Each row comes from the steps of one path. Every step used is in the known rows, and no mark comes twice. Write the path behind each row, first mark first.
Known rows:
ralire > dotiva > fulim: -17	31	26	-84	-67	-32	-197	-176	-160	-39	-216	51	287	-68	12	-1	50	-57	25	32	-22	71	96
govabez > lepov > dotiva > ralire: -9	-85	0	-99	-201	-125	-261	176	66	58	-411	-30	328	-44	45	-97	24	38	31	17	3	-52	-232
fulim > dotiva > ralire: -19	-17	124	-35	-240	-114	-35	-4	35	70	-73	58	150	46	28	56	-157	10	-22	18	-17	0	-372
dotiva > komit: 64	-76	27	-79	-1	-72	37	-31	-27	11	-105	-86	228	-60	85	-26	-18	-102	-26	25	39	-32	47
fulim > dotiva > ralire > rafuf: -49	12	172	-46	-376	-131	-185	-64	31	111	-173	143	95	39	142	-68	-128	11	-1	10	-32	7	-152
begu > dotiva: -26	90	-105	-15	114	64	4	55	46	-36	-202	157	-118	11	75	-31	21	40	50	34	-5	-83	-45
rafuf > ralire: -47	-66	41	64	-183	-26	-44	61	148	60	-89	-45	96	13	-21	92	42	-94	-24	30	58	16	-39
rafuf > ralire > dotiva: -88	10	7	36	-339	-4	-171	-72	131	50	-133	6	64	-41	60	15	69	-96	4	39	0	65	15
fulim > dotiva > lepov > rafuf > ralire: 8	-166	26	6	-348	-133	-278	29	178	89	-25	57	413	53	192	449	-44	36	-35	108	51	-167	-366
fulim > rafuf > ralire: -45	-37	144	63	-248	-16	103	57	124	88	48	-13	-215	41	119	127	-77	-16	-50	45	39	-4	-65
lepov > dotiva > ralire > rafuf: -55	66	59	-113	-368	-96	-323	115	46	130	-353	151	223	18	268	-70	38	31	44	20	-58	-49	-67
lepov > rafuf > fulim > dotiva: 49	-131	23	99	-259	-29	-115	-94	72	-3	-308	154	211	21	319	284	151	134	-30	55	25	-54	214
lepov > dotiva > komit: 59	-85	-34	-151	-163	-96	-137	88	2	34	-274	33	280	-47	318	48	39	-37	35	63	5	-100	14
rafuf > fulim: 6	-90	19	23	7	20	54	-17	-85	-64	-303	-4	67	-41	34	10	146	11	-6	-4	21	-21	251
dotiva > fulim > rafuf: 30	-35	169	-45	37	-58	70	-31	-161	3	-73	24	83	31	40	132	-77	5	-31	39	36	3	28
rafuf > ralire > dotiva > lepov: -87	-36	-17	-56	-291	-55	-258	-15	74	47	-70	-56	283	-55	-17	142	26	-100	3	64	6	-48	-246
lepov > dotiva: 1	-14	-56	-82	-164	-31	-169	115	26	22	-176	107	62	5	246	66	51	53	58	41	-28	-68	-28
govabez > lepov > rafuf > ralire > dotiva > fulim: 3	-150	12	53	-300	-89	-419	-85	146	39	-456	-28	587	-57	69	130	188	-22	-26	72	88	30	134
ralire > dotiva > lepov > rafuf: -10	38	-99	-62	-214	-30	-364	-104	32	26	-6	47	375	-44	179	217	74	71	4	65	-50	-91	-180
fulim > dotiva: 8	-75	54	-16	-178	-65	-34	-58	14	5	-6	101	-46	25	122	72	-116	30	8	28	-4	-17	-112
fulim > rafuf > lovol: -19	80	50	56	-16	32	99	-22	-41	21	68	117	-566	-34	226	-1	-46	-4	-50	27	-8	-11	116
govabez > lepov: 15	-126	-7	-14	-6	-49	-113	17	19	-23	-194	-96	95	-68	-88	-146	11	15	4	-9	45	-11	25
rafuf > lovol: -20	64	-66	57	80	32	-53	-23	-27	-13	-62	99	-313	-74	92	-42	78	-84	-25	16	7	7	169
fulim > rafuf > ralire > dotiva: -80	26	120	26	-390	-2	-11	-66	108	77	8	29	-242	-12	185	57	-55	-19	-23	48	-14	40	-24
govabez > lepov > dotiva: 18	-144	-58	-89	-145	-71	-261	119	47	-5	-349	3	170	-60	135	-80	58	60	57	27	14	-76	-18

Which path is each row?
-64	59	124	-4	-319	-109	-234	-81	17	100	-228	221	-129	-8	221	-99	-72	-53	-21	19	-24	3	-23 -> fulim > dotiva > ralire > rafuf > lovol
35	-66	-96	115	-40	-19	-285	-28	130	8	-267	49	34	-86	176	9	178	33	-46	34	57	-35	219 -> govabez > lepov > rafuf > lovol
-7	-89	200	6	-118	-73	38	23	-38	52	-143	-14	154	37	18	209	-46	-73	-51	63	81	19	-3 -> dotiva > fulim > rafuf > ralire
44	-121	-54	-6	-41	-39	-197	35	-8	-8	-196	-10	487	-7	130	356	171	87	-31	62	29	-170	-49 -> dotiva > lepov > rafuf > fulim
43	-120	0	-40	-217	-116	-250	-20	68	45	32	99	349	44	210	382	-74	104	-18	85	7	-170	-342 -> fulim > dotiva > lepov > rafuf
-32	-43	83	7	-173	8	-143	-94	-80	-11	-400	100	9	-44	181	-140	170	11	20	-13	-4	-11	487 -> ralire > rafuf > fulim
56	-245	16	70	-230	-69	-215	-69	89	-25	-461	39	281	-46	208	108	144	134	-25	41	63	-63	207 -> govabez > lepov > rafuf > fulim > dotiva
-51	5	72	-93	-363	-82	-279	100	-22	83	-571	152	258	-10	292	-62	145	33	44	19	-45	-59	113 -> lepov > dotiva > ralire > rafuf > fulim
8	-128	33	-117	-128	-121	-136	2	-50	2	60	33	180	10	43	211	-168	30	7	56	-1	-153	-399 -> fulim > dotiva > lepov
-6	-23	-85	-46	-214	-15	-320	-124	-25	-19	-225	47	410	-72	201	231	183	77	2	64	-35	-103	5 -> ralire > dotiva > lepov > rafuf > fulim
-34	-63	46	-114	-329	-133	-399	116	63	89	-502	46	296	-49	157	-193	47	38	47	11	-9	-51	-33 -> govabez > lepov > dotiva > ralire > rafuf
54	-187	-26	91	-101	-23	-196	-26	81	-34	-454	-32	321	-61	114	66	232	106	-28	20	70	-52	291 -> govabez > lepov > rafuf > fulim
-57	28	148	-10	-221	-56	-121	-20	-48	65	-431	47	217	-12	48	-139	111	-20	-17	-24	-18	15	158 -> dotiva > ralire > rafuf > fulim
-26	-102	129	-4	-309	-48	-167	-147	-68	-7	-401	185	-45	-29	267	-87	75	37	25	8	-10	-26	391 -> ralire > rafuf > fulim > dotiva
-23	86	-147	-13	-160	-11	-399	-125	14	15	-46	123	152	-97	251	183	131	9	-15	77	-44	-84	-55 -> ralire > dotiva > lepov > rafuf > lovol
43	-185	-1	-130	-56	-123	-314	96	-75	-26	-500	6	454	-68	67	-6	79	12	51	46	51	-59	28 -> govabez > lepov > dotiva > fulim
51	-121	-46	65	-105	-43	-243	-6	149	21	-209	-27	281	-28	94	59	115	102	-26	21	53	-33	87 -> govabez > lepov > rafuf
-21	-7	-135	7	-55	-11	-240	143	210	45	-222	119	343	43	149	342	96	38	4	114	55	-217	-298 -> begu > dotiva > lepov > rafuf > ralire
16	18	113	8	103	-33	32	-52	-183	-8	-119	106	-167	-32	113	96	-18	-68	-49	52	41	4	152 -> dotiva > fulim > rafuf > lovol
-94	220	-34	1	-28	15	-181	40	42	57	-412	280	-192	-25	172	-204	63	-51	20	24	-25	-55	42 -> begu > dotiva > ralire > rafuf > lovol
-3	-49	-3	149	-279	-15	-184	29	273	107	-103	35	284	58	178	294	151	13	-53	64	67	-15	48 -> lepov > rafuf > ralire
12	-155	73	9	-158	-34	29	-73	-75	-58	-308	89	12	-25	138	77	41	42	3	23	13	-32	155 -> rafuf > fulim > dotiva
65	-142	80	-89	-173	-129	-12	-95	-19	14	-101	22	146	-27	194	50	-133	-55	-15	51	29	-48	-67 -> fulim > dotiva > komit
-23	-143	105	-88	-274	-93	-250	-97	-116	-7	-367	133	145	-34	219	32	36	36	26	35	-4	-133	160 -> ralire > rafuf > fulim > dotiva > lepov
-61	-31	67	-11	-253	-54	-214	-96	3	27	-280	1	345	-45	-14	91	92	-145	0	61	39	81	40 -> rafuf > ralire > dotiva > fulim
5	39	-40	-60	210	7	-45	37	-91	-61	-369	157	190	12	-6	60	43	-15	43	57	37	-62	0 -> begu > dotiva > fulim
-28	7	77	-11	9	-9	37	78	9	9	-329	149	13	45	95	153	-20	-31	3	89	67	-69	-45 -> begu > dotiva > fulim > rafuf > ralire
31	-69	2	-127	-64	-84	-217	89	-109	-2	-348	111	396	2	158	159	73	-7	52	63	9	-52	15 -> lepov > dotiva > fulim
